Every row comes from one small tree of marks. Brackets hold a mark, then the marks that hang from it, in alphabetical order. Every link used is in the known rows. Which tree was each row made from?
Known rows
(gulu (buzuzun (godad kipi) vofuno) vapa): [-0.10 -0.22 -0.25 -0.12 -0.12  0.07 -0.43  0.15 -0.05  0.04 -0.21  0.20
  0.21  0.35 -0.15  0.09 -0.08  0.05  0.03  0.05  0.20]
(vapa (vofuno godad (gulu buzuzun))): [ 0.33 -0.20  0.26  0.12 -0.01  0.15  0.08 -0.08  0.02  0.05  0.31 -0.09
 -0.05 -0.17  0.10 -0.25  0.06 -0.22 -0.22  0.07  0.11]
(godad (kipi (vofuno gulu))): [-0.07  0.44 -0.01 -0.04  0.36 -0.12  0.24  0.11  0.15  0.12  0.09 -0.39
 -0.19 -0.27 -0.23  0.19  0.17 -0.03 -0.03 -0.12 -0.30]
(gulu (vapa godad) vofuno): [-0.14 -0.02 -0.22  0.14 -0.16 -0.35  0.11 -0.08 -0.03 -0.31  0.06  0.23
  0.33  0.09  0.13  0.16 -0.24  0.39  0.10 -0.17 -0.05]
(vofuno (gulu (vapa (godad kipi)))): [ 0.02  0.23 -0.03  0.03  0.08 -0.13  0.11  0.27  0.15  0.10  0.28 -0.12
  0.04 -0.15  0.03  0.16  0.25  0.11  0.04 -0.02 -0.22]
(vapa godad (vofuno gulu)): [ 0.25 -0.08  0.17  0.20  0.03 -0.12  0.04  0.15  0.21 -0.06  0.68 -0.05
  0.30 -0.25  0.04  0.05  0.33  0.15 -0.15 -0.17 -0.36]
(vofuno gulu): [ 0.08  0.20  0.16  0.01  0.14  0.07  0.12  0.03  0.10  0.03  0.07 -0.22
 -0.21 -0.26 -0.01  0.00  0.27 -0.08  0.03  0.01 -0.16]
(gulu buzuzun (vapa (godad kipi)) vofuno): [-0.14 -0.25 -0.34  0.24 -0.11 -0.20  0.18  0.15 -0.12 -0.18 -0.10  0.33
  0.39  0.20 -0.06  0.11 -0.30  0.28  0.14 -0.09 -0.01]
(buzuzun (godad (vofuno (gulu vapa)))): [-0.11  0.08  0.06 -0.16  0.10  0.00 -0.21  0.01  0.21  0.15  0.12 -0.23
  0.10  0.10 -0.03  0.06  0.36 -0.02 -0.15 -0.01 -0.07]
(gulu (buzuzun (godad kipi)) vofuno): [-0.06 -0.16 -0.10  0.07  0.04  0.08  0.03 -0.08 -0.16 -0.16 -0.51  0.03
  0.10  0.23 -0.24 -0.06 -0.15 -0.10  0.06  0.03  0.08]
(gulu vapa vofuno): [-0.13  0.03 -0.22  0.12 -0.04 -0.31  0.14 -0.29  0.00 -0.29 -0.11  0.11
  0.14  0.05  0.07  0.05 -0.34  0.28  0.03 -0.10  0.14]
(kipi godad (vofuno (gulu buzuzun vapa))): [ 0.20  0.25  0.12  0.16 -0.04 -0.19  0.74 -0.21  0.11 -0.39  0.20  0.04
 -0.15 -0.23  0.30 -0.03 -0.44  0.16  0.17 -0.08 -0.20]
(gulu buzuzun vapa): [-0.09 -0.29 -0.18  0.13 -0.14  0.00  0.12  0.17 -0.09 -0.16  0.03  0.16
  0.14  0.09  0.02  0.07 -0.17  0.12  0.10 -0.04  0.14]
(buzuzun (vofuno gulu)): [ 0.00  0.06  0.07 -0.14  0.06  0.12 -0.49 -0.17  0.09  0.10 -0.08  0.09
 -0.15 -0.12 -0.06 -0.04  0.15  0.00  0.02  0.04 -0.06]
(buzuzun godad): [-0.07  0.10  0.12 -0.17 -0.05  0.06 -0.22  0.00 -0.03 -0.17 -0.17 -0.21
  0.01  0.15 -0.10  0.13  0.25 -0.05  0.00 -0.09 -0.06]
(gulu (buzuzun (godad kipi vofuno)) vapa): [-0.20 -0.21 -0.25  0.00  0.00  0.00 -0.11  0.25  0.06  0.14  0.03  0.01
  0.26  0.25 -0.13  0.10  0.06  0.05 -0.08 -0.01  0.09]
(gulu buzuzun vapa vofuno): [-0.07 -0.33 -0.27  0.21 -0.12 -0.13  0.25 -0.15 -0.15 -0.32 -0.22  0.27
  0.21  0.17  0.03 -0.04 -0.46  0.17  0.12  0.00  0.26]

Which tree is each row?
[-0.19  0.25 -0.05 -0.17  0.25 -0.04 -0.26  0.14  0.28  0.39  0.09 -0.34
  0.08  0.07 -0.21  0.09  0.46 -0.06 -0.26 -0.01 -0.15] : (buzuzun (godad kipi (vofuno (gulu vapa))))
[-0.06  0.12 -0.07 -0.13  0.04 -0.03 -0.49  0.04  0.14  0.18  0.06  0.15
  0.01 -0.04 -0.07  0.08  0.17  0.13  0.02  0.01 -0.13] : (buzuzun (vofuno (gulu (vapa (godad kipi)))))
[ 0.23  0.08  0.21  0.06  0.15  0.04 -0.01 -0.04  0.14  0.26  0.34 -0.24
 -0.10 -0.24 -0.02 -0.18  0.20 -0.19 -0.32  0.02  0.00] : (vapa (vofuno (godad kipi) gulu))
[ 0.10 -0.05 -0.01  0.09  0.03  0.06  0.23  0.15  0.04 -0.02  0.10 -0.05
 -0.05 -0.10  0.06  0.00  0.03 -0.03  0.10  0.09  0.04] : (vofuno (gulu buzuzun vapa))
[-0.10 -0.20 -0.06 -0.13 -0.04  0.25 -0.48  0.11 -0.11  0.07 -0.36  0.11
  0.05  0.23 -0.29  0.00  0.11 -0.12  0.03  0.03  0.03] : (gulu (buzuzun (godad kipi) vofuno))
[ 0.17  0.04  0.02  0.00  0.03 -0.14  0.55  0.06  0.03 -0.35  0.27 -0.14
  0.03 -0.14  0.15  0.20 -0.13  0.09  0.23 -0.07 -0.16] : (kipi (vofuno (gulu buzuzun (vapa godad))))
[-0.12 -0.30  0.02 -0.02 -0.03  0.20 -0.13  0.10 -0.05  0.02 -0.09 -0.02
  0.11  0.14 -0.14 -0.01  0.18 -0.10 -0.02 -0.03 -0.02] : (gulu (buzuzun (godad vofuno)))
[-0.14  0.16  0.03  0.01  0.02 -0.05 -0.02 -0.25 -0.18  0.03 -0.36  0.01
 -0.16  0.02 -0.05 -0.10 -0.14 -0.06 -0.03 -0.03  0.06] : (gulu (vofuno (godad kipi)))
[ 0.03  0.05  0.10 -0.23 -0.15  0.12 -0.49 -0.15 -0.04  0.17 -0.09  0.20
 -0.19  0.03  0.14 -0.09  0.00 -0.05  0.01  0.13  0.15] : (buzuzun (vofuno godad (gulu vapa)))
[-0.13  0.14  0.06  0.23  0.02 -0.07  0.17 -0.15  0.26  0.15  0.26  0.18
 -0.07 -0.24  0.13 -0.19 -0.04  0.17 -0.13 -0.10 -0.25] : (kipi (godad (vofuno (gulu buzuzun vapa))))
[-0.05 -0.34 -0.18 -0.12 -0.24  0.10 -0.39  0.06 -0.09 -0.15 -0.18  0.28
  0.24  0.37 -0.02  0.06 -0.15  0.08  0.10  0.05  0.25] : (gulu (buzuzun godad vofuno) vapa)
[ 0.18 -0.06  0.29 -0.06 -0.14  0.33  0.12  0.10 -0.24  0.15 -0.14 -0.02
 -0.33 -0.04  0.16 -0.19  0.07 -0.35  0.11  0.20  0.13] : (vofuno godad (gulu buzuzun))
[ 0.27 -0.08  0.20  0.12  0.13  0.14  0.04  0.02  0.07  0.24  0.28 -0.16
 -0.08 -0.19 -0.03 -0.22  0.13 -0.23 -0.27  0.07  0.06] : (vapa (vofuno (godad kipi) (gulu buzuzun)))
[-0.04  0.32 -0.02 -0.01  0.34 -0.05  0.26  0.15  0.09  0.12  0.05 -0.34
 -0.18 -0.23 -0.24  0.15  0.12 -0.08 -0.01 -0.08 -0.25] : (godad (kipi (vofuno (gulu buzuzun))))
[ 0.12  0.16  0.20 -0.13 -0.15  0.06  0.09  0.03 -0.10  0.14  0.05 -0.07
 -0.26 -0.04  0.30 -0.07  0.04 -0.14  0.03  0.16  0.16] : (vofuno godad (gulu vapa))
[-0.15  0.13 -0.16  0.02 -0.07 -0.23  0.06 -0.19 -0.12 -0.01 -0.21  0.10
  0.00  0.13  0.09 -0.02 -0.35  0.12 -0.04 -0.01  0.24] : (gulu vapa (vofuno (godad kipi)))
[ 0.00 -0.31  0.05  0.11 -0.19  0.16  0.14 -0.22 -0.38 -0.19 -0.46  0.24
 -0.08  0.14  0.04 -0.22 -0.35 -0.14  0.12  0.06  0.23] : (gulu buzuzun (vofuno godad))
[-0.02  0.18  0.13 -0.25  0.02  0.18 -0.56 -0.07 -0.02  0.36 -0.19  0.09
 -0.28 -0.04 -0.05 -0.10  0.15 -0.16 -0.04  0.11  0.02] : (buzuzun (vofuno (godad kipi) gulu))
[ 0.21  0.04  0.14 -0.11 -0.08 -0.01  0.52 -0.06 -0.14 -0.24  0.12 -0.14
 -0.19 -0.07  0.28  0.04 -0.25 -0.11  0.19  0.06  0.09] : (kipi (vofuno godad (gulu buzuzun vapa)))
